What can hang from each mark:
T: A L M R
A: H U
L: G R T U
U: A H L
M: T
R: H
G: A L
H: A U

Every row comes from one small tree of marks. Brackets hold a mark, then the marks that hang from it, in alphabetical order. Every link used is in the known rows. Which tree was each row made from?
Known rows:
[L [R H] U]: [ 17  -6  15  -4  24   6 -16  31  -7 -27   0 -10  12  -1  -3  -7  -4  18
 -16  20 -13   3  -3 -16 -14   4   5  -9  13 -10   5 -18  10 -21  12   6
 -36   0   4 -13 -19  -4 -14 -23]
[A [U H [L [T M]]]]: [ 13   6  13   1   8  -7  -2  26  -7 -12  13  -7  -1 -34 -11  -7  -7  15
  -5  18  16 -16  -1  26  -8  -3  -3 -23  17 -14 -19  -7  10   2  16 -35
 -29  -7  -4   5  -4  22   0  -8]
[L G]: [ 11   1   6   8  10  -7   6   3  10  -5   3  -3 -11   2 -14  10  12  -3
   0  -3  10   1  13  -3  -4   3   6  -8   2  12   0   3   4   2  15   7
   6   6   8  -6  -2   5  -9  -9]
[A H [U [L G]]]: [ 17   1  14   5  28  -8   6   5   0 -24  23 -19 -14 -15 -11 -12   7  28
 -15   8  10 -12  13  17 -12   0  12 -34  10   8 -11   3  15  -6  14 -14
 -22  -2  -3   9 -23  19  -3 -20]
[R [H A [U L]]]: [ 12  -7  -1 -32  10  -6   0   7 -14 -13  29  -1  -2 -17  10 -15  -3  -4
 -18  17  -8 -13  14   2   3  11   0 -32  -4  -3 -18 -13 -15   7  -8 -15
 -19 -17   3  -7 -12  -9  -4   4]
[M [T [L [G [A H]] R]]]: [ 38  -3   8   7  36   5 -12  12  -7 -10  16  -2 -25  -2   6  -3  25  20
   6  -7  -1   1   4  -4 -10 -16  14 -14  14  13  -9   7   0  -5   9  -1
 -32 -24 -12  -6  -3  16   1 -12]
[L [U H]]: [  3   0   7   7  10   0 -16  20 -19 -15  -3   2  13  -6 -11  10  -4  21
   1  16   9  -3  -6   1  -7  -2 -11 -17   7 -22 -11  -7   0  -1  20 -24
 -13   3   4  -1 -13  13  -1  -1]
[M T]: [  3  -3   8  16   9   5  -7  10  -6  -1   1  -4 -23   0   5  10   6 -12
   9 -10   4   1  -7   1   5   3   5   6  -3   3   2   1   2  -5  -1  -9
  -1 -11  -6  -1 -10  16   6   6]
[A [U L]]: [  3   0   1   1   8   3   1   6  -5 -15  19 -16  -2  -9  -7 -20  -1  15
  -7   8  17  -6   0  21   0   4  -1 -15   5  -6   4  -3   0  -7   3 -12
 -12  -2  -1   4 -10   8   1  -4]
[R [H A [U [L G]]]]: [ 20  -8   6 -28  17 -10   5   8  -8 -18  30  -1  -9 -18   0  -9   7  -6
 -20  14   0 -15  24  -1   0  14   3 -36  -3   7 -19 -11 -10   9   2  -8
 -15 -13  11 -12 -14  -4 -10   0]
[H [A [U [L G]]]]: [ 19   3   4  -6  29 -17   8   1   7  -7  28 -10  -3  -8 -15 -18  11   9
  -2   3  21   1  12  12  -1  -7  -6 -25   4   9  -1  -2  -8   7   8  -3
   0  -4  10  -6 -15  16 -10   5]
[A [H [U [L [T M R]]]]]: [  7   9   7 -24   7  -8   1  19  -7 -11  16   8  -9 -31  -3 -18 -13   7
 -26  10 -16 -45  13   1  -8  -2 -12 -27  15  14 -29  -6  -3  12  -2 -21
 -28 -34  -3   1  -9  -7  -4 -16]
[L R T [U A]]: [ 35  17  -6   6  45   1 -24  47   1  -2   0  25  14 -12 -23 -28  -9  16
  -5  14   2   4  10 -18 -13  -8  -5   0  31   1   3 -17   8  -4  24   1
 -25  -3   5 -22 -25  19 -17  -8]
[H A [U [L R [T M]]]]: [ 25   7  -5 -27  17 -18   4  24   1  -4  32  12  -4 -30 -12 -26 -10 -10
 -14  12   4 -15  16  -4  -3  -1 -17 -14  14  11  -6 -12 -19  14 -15  -6
 -20 -28  14 -23 -15   3 -21   9]
[M [T [R [H U]]]]: [ -1 -10  21 -14  11  14 -17  18 -16 -11   4 -11 -20  -1  16  -2   4  -9
 -19  -2 -16 -21  -1 -10   0  11   4 -14  -2   4 -17 -11  -7  -6   3 -10
 -18 -30  -8  -6  -9 -11   4  -6]
[U [H A] L]: [  9  -8  -3 -17  12  -8  -3  14 -21  -8  11  16   4 -14   2  -9   3  16
  -1   0  15  -8   9  34  -5 -16  -1 -17  -2 -13 -25  -6 -20  23  -9 -27
 -12  -6   8  -4   3  11   9  12]
[G A [L U]]: [ 33   7 -22  -1   2   5 -18   6 -10  -9   0   7  23   0  -9 -16  -5  30
   8   5 -18  13  -2 -12   2 -14  -6 -27   6 -23  -9   1  -3   6  31  -2
 -20 -10 -10   2  10  -2   4  11]
[G [A [U L]]]: [ 18   6  -7  -6   7   0  -4   1  -9  -7  15  -4  11  -7   2 -27  -1  24
  -5  16   0  -1  -2  16  10  -2  -2 -19  10 -16 -11  -3  -2   2  24 -12
 -17  -2  -9   3  -4   7   6   5]
[A [U H L]]: [  3  -7   8  -5  10   2  -7  14 -20 -21  14 -12   0 -15  -2 -11   0  28
  -6  12  22  -8   2  32  -9  -2   3 -24   6 -21 -14  -5   0  -1   7 -28
 -24   2  -3   6  -8  16   8  -2]
[A H [U [L T]]]: [ 19  14  10   9  28  -9  -9  15  -2 -17  20  -5 -12 -27  -9 -20 -10  20
 -14  15   1 -14   7  17 -14   3   9 -33  14   7 -28  -2  17  -9   8 -25
 -34 -10 -11   9 -23  26   1 -13]
[U [H A] [L [T R]]]: [ 17   5   4 -19  23  -7 -16  33 -12  -5   4  30   2 -23  -9 -20  -3  10
 -12   0   8 -20  16  31 -14 -21   0 -23   7  -1 -49  -9 -25  26  -4 -24
 -21 -24  10 -16   9   6   8   6]
[A [H [U [L T]]]]: [ 12   9  -4  -7  14 -10  -8  15 -12 -16  23  10 -18 -32  -5 -12 -13   6
 -19  16  -4 -26  20   6  -7  11   2 -32  10  10 -33  -1   4   7  -6 -24
 -28 -20  -2   2 -21  10  -2  -3]
[G [A H [U [L T]]]]: [ 32  18  -1   3  24 -12 -15   9  -5  -7  17   5   3 -22  -1 -27  -7  28
 -12  23 -12  -7   3  14  -1  -6   8 -34  18  -3 -37  -2  18   1  29 -20
 -38 -10 -17   6 -16  22   4  -3]
[T [R [H A]]]: [  4  -5  17 -33  19   1  -8   5  -2   4  -1   1  11   3  14 -16   4   3
 -21  -2 -26 -13   1  -6  -6 -15  -1 -16  -3   7 -23 -12 -12   6   1   8
 -11 -18   0 -11   8 -23   0  -8]
[M [T A L]]: [ 19   9  -9  -2  10  13   5  -2  -2   8  22  -1 -11  -6  14  -3  17 -10
  23 -10   1  -8  -9  -4   8 -20  -7  -7   4  10   1   1 -15  -9   3 -12
   1 -27 -17   5   8   8  13  -5]
[T A]: [ 12  10 -11 -12   0  -3  11  -6   9  15  10   3  12  -2   9  -8   0  -4
   4   3 -15  -6  -1  -8   3 -17  -8  -4   4   6  -7  -8  -3  -5  13   1
  10  -1  -8   1   1  -2   7  -4]

Write each row's tree:
[ 24  -4  16   2  37  -7   0  17   1 -29  22 -19 -15 -10 -11 -22   5  37
 -21   7   9  -8  15  16 -23  -7  16 -25  16  11  -4  -3  16 -11   6  -2
 -36  -2   1  -2 -27  18  -9 -25] | [A H [U [L G R]]]
[ 25   8   5   4  19 -13  -1  -5  10  -1  10 -14   3   2 -11  -5  10  15
  -2  14   3   7   4  -6   4   1   2 -21  11   1  -9   3  13  -3  43   5
  -4   7  -4  -2  -9  10  -8  -2] | [L [G [A U]]]
[ 33  24  10   1  32 -10 -17  39  10  -8  -3  17  12 -17 -30   2  -2   8
  -7  14  -3 -22  14 -13 -17 -19 -12 -34  24   9 -48 -12  -1  -1  51 -11
  -9 -14   5 -15  -7  10  -5 -21] | [L G [T A R] [U H]]
[ 30  18  -6 -13   7   1  30  -3  16   2  30  -9  21 -20 -15   2  18   1
  18   9   3 -21  -5 -23   7 -28 -36 -22  21  14  19  -5 -11  -5  36  -5
  10 -17  -3   4   9  -4 -12 -31] | [T A [L G U] M]
[ 39 -12   4 -13  20   4  -2  27  -4 -27  10   5  -3  -5  -2 -19   9  19
 -19   9  -7  -2  20  14  -5  -4  30 -13  12  -4 -15 -11   0   0  16   8
 -37   1   6 -20   0  -3  -3 -22] | [U [L [G A] [R H]]]
[ 30  27  18 -10  20 -17  14  14  36  14  11  -9   6 -19 -19 -10   3 -10
 -10   7 -13 -25   6 -18  -7 -20 -19 -22  24  31 -18 -10   9  -7  45   6
   2 -18  -4  -6   1   1 -14 -29] | [L G [T [A U] M R]]
[ 10  -5  -2 -18  15  -4  -5  15 -18 -21  24   0 -14 -15   4 -22  -7  24
 -24   9  -3 -22  16   5 -13   3   6 -20  10   3 -12  -4  -2   3 -16 -10
 -35 -15   2  -5 -23  -1  -4  -7] | [A [H [U [L R]]]]
[ 27   2  -7  -5  18  17  -1   9  -1   3  21  -2 -11  -3  13 -13  15  -1
  15 -12   0  -3  -5  -6  -4 -25  -1   2  10  11   7  -5 -15 -16  -4  -1
 -14 -27 -14  -6   4   5   6 -10] | [M [T A [L R]]]
[ 26  -6   9 -25  33   6  -8   1  -3  -9  28 -21   5  -6  12 -22  14  19
  -6  10   0   8  -2  -4 -15 -13   2 -23  11   2   6  -7  -8 -17  -6   8
 -36 -17  -6  -5   4  -6 -11 -15] | [T [L [R [H [A U]]]]]
[ 28   2   1   4  47  19 -17  27 -20  -9  16   5  -9  -8   5 -19  16  26
  10  -5   4  -5  -4 -11 -11 -23  -4  -8  21   2  16  -4  -3  -9   6 -16
 -32 -26 -13  -2 -17  21   0 -11] | [M [T [L R [U [A H]]]]]
[ -3  -5  26 -32  -5   6   9   8   2   0  -7 -12  12  -7  15  -4   2  -1
 -21   1 -31 -29 -11  -7  -3 -15  -8  -4   5   4  -4 -14  -1  -1  10   2
 -13 -18  -6  -1  17 -30   1 -29] | [T M [R H]]
[ 48  17   7   4  40 -20  -4  26  27   0   9  10 -11 -13 -15  -9   0   5
 -12   9 -17  -5  24 -17 -26 -18  17 -19  25  33 -29  -8  19 -12  22  11
 -23  -5  -3 -18 -17  18 -14 -29] | [L G R [T [A H]]]
[ 21 -15   3 -23  21   3  -3  24  -7 -18  15   4   1  -9   8 -26   1  10
 -18   4  -5  -4  11  15 -10  -8  17  -9   4   0  -7 -16 -12   2 -16   3
 -32  -7   8 -18  -2  -4  -2  -9] | [U [L [R [H A]]]]
[ 33  12  -9 -14   8  -2  12  32  15  -2  16  16   5 -28  -8 -26 -10  -5
  -7   5  -9 -20   9   7  -7 -23  -1   1  22  14  -7 -16  -6  -1   0  -2
 -21 -15   1 -15   3   4  -5 -21] | [U [L R [T A M]]]
[ 41  17 -15   8  32   3 -22  28  -6  -3   2  22   9 -21 -20 -22  -9  26
   7   1 -15   2  14 -12 -19 -16   0 -33  16  -2 -13  -4  14   5  26 -19
 -31 -14 -11   2  -5  18   1  -2] | [G [L T [U [A H]]]]
[ 49  10  21   7  54 -18 -20  44  19 -19   7   4   0 -15 -31   0   2   0
 -14  21  -5   8  19 -27 -20   4   9 -27  21  16 -19 -18  12 -14  29  12
 -33  -7  16 -30 -26  18 -31 -20] | [L G [R [H A]] T U]
[ 40  -2 -13  -9  14   2 -18   5  -2  -7  11 -15  15   5   1 -35  -4  42
  -2   4 -16  23   1  -4 -15 -17  10 -22  10 -18  -1   1   6  -6  19  13
 -40  -8 -14  -2   8  -2  -2   8] | [G [A U] [L R]]
[ 32   0 -15  -5   2   4 -24  14 -23 -12  -4   9  26  -6  -8  -8  -5  42
  10  10 -13  11  -2   0  -7 -18  -3 -35   6 -36 -24   1  -3  11  34 -20
 -30  -7 -12   3  12   4  10  14] | [G A [L [U H]]]
[ 13  -3  20 -14  24 -11  -3  -6   1   1  16 -23   7  -6  12 -10   4   5
 -11  17 -12   6  -5  -5  -3   0   0 -27  -1  -1  -9 -11   9 -11  12  -3
 -16  -2  -6  -1 -14   4  -7  -1] | [R [H [A U]]]
[ 37  23  18   3  41 -18 -21  13  15   0   2   2  -2 -11 -16 -16   1  21
 -21  14 -16 -11  13  -9 -14  -9   7 -39  24  19 -47   2  19   0  48   0
 -25 -15 -10  -5 -10   8  -7 -18] | [L [G [A H U]] [T R]]
[ 13  -6   9   0  21   2 -22  36 -16 -23  -5   0  14  -2 -11  -1  -5  33
  -8  16   6   2  -2  -2 -20  -8  -4  -5  16 -22  -3 -11   0  -7  12  -9
 -31   1   8 -14 -17  11 -10  -6] | [L R [U H]]
[ 39   4   4   0  36   4   2  10   4  -4  27  -7 -24  -6   8  -5  24   9
   8 -13  -4 -10   6 -10 -14 -29   9 -15  14  27  -6   0  -1 -13   7  -1
 -20 -25 -14  -4  -6  15   2 -24] | [M [T [A H] [L G R]]]
[ 24  -2 -17  -6  16  10 -17  25 -24  -8  -2  12  21  -9 -10 -15   0  38
  11  -2   0   5   7   2 -17 -23  -6 -27   7 -28   0  -5   0  11  24 -24
 -23  -2  -7   4   8   8   8   7] | [G [L [U A H]]]
[ 46  11 -18 -15  17  -9 -14  20   4  -3  19   6  -4 -18  -6 -27 -17  16
 -10   5 -30  -2  21 -20 -29 -14  10 -34  14  13 -27  -5   6  -6   2   3
 -41 -26 -12  -8  -4   0  -5  -4] | [G [L R [T [A [H U]]]]]
[ 35  14  12 -17  23  -9 -21  23   7  -6   3  10  -4 -12 -11  -9  -1  -4
 -26  22 -23 -19  23 -19  -5  12   9 -35  15  13 -52  -7   4   3  42   3
 -27 -20  -2 -18   0 -12 -11 -13] | [L [G A] [T [R [H U]]]]
[ 20  12 -14 -15  10   9  -3   4 -12  -3  21   2  26 -14   0  -6   7  22
  15  15   5 -14  -6  -4  -5 -27 -23 -29  14 -11 -11  -7 -17  -5  23 -24
  -9 -15 -10   7   7   1   9 -13] | [T A [L [U H]]]
[ 33  18   1 -10  27  -4   3  25  14  -7  13  22  -6 -21 -15 -22   0   4
 -17  -3 -11 -34  27  10 -13 -22  10 -28  16  29 -45  -6  -6   6  17  -7
 -13 -21   1 -10   1   3   4 -28] | [U [L G [T [A H] R]]]
[ 51  12  -8  -4  27  -8 -14  17  14  -2  15  -7   1 -15  -6 -31 -12  27
  -7   2 -25   8  10 -10 -34 -25  15 -34  18  12 -22  -4  18 -17  13   5
 -44 -17 -18  -2  -2  12  -2 -12] | [G [L R [T [A H U]]]]
[ 20   9  -2   1  17  12   2  -4   0   7  30 -18  -9  -7  12  -8  16  -2
  17  -2   6  -4 -11  -5   5 -15 -11 -17   7   8   5   0  -6 -21  13 -13
  -4 -25 -21  11  -2  13   9  -6] | [M [T [A U] L]]
[  9   4  15 -42  -7   4  20   4  12  14   3  -8  26 -11  22 -12   1  -5
 -16   4 -46 -35 -11 -14   1 -31 -14 -10  10  12 -13 -20  -4  -3  22   2
  -4 -19 -14   0  18 -32   6 -34] | [T A M [R H]]
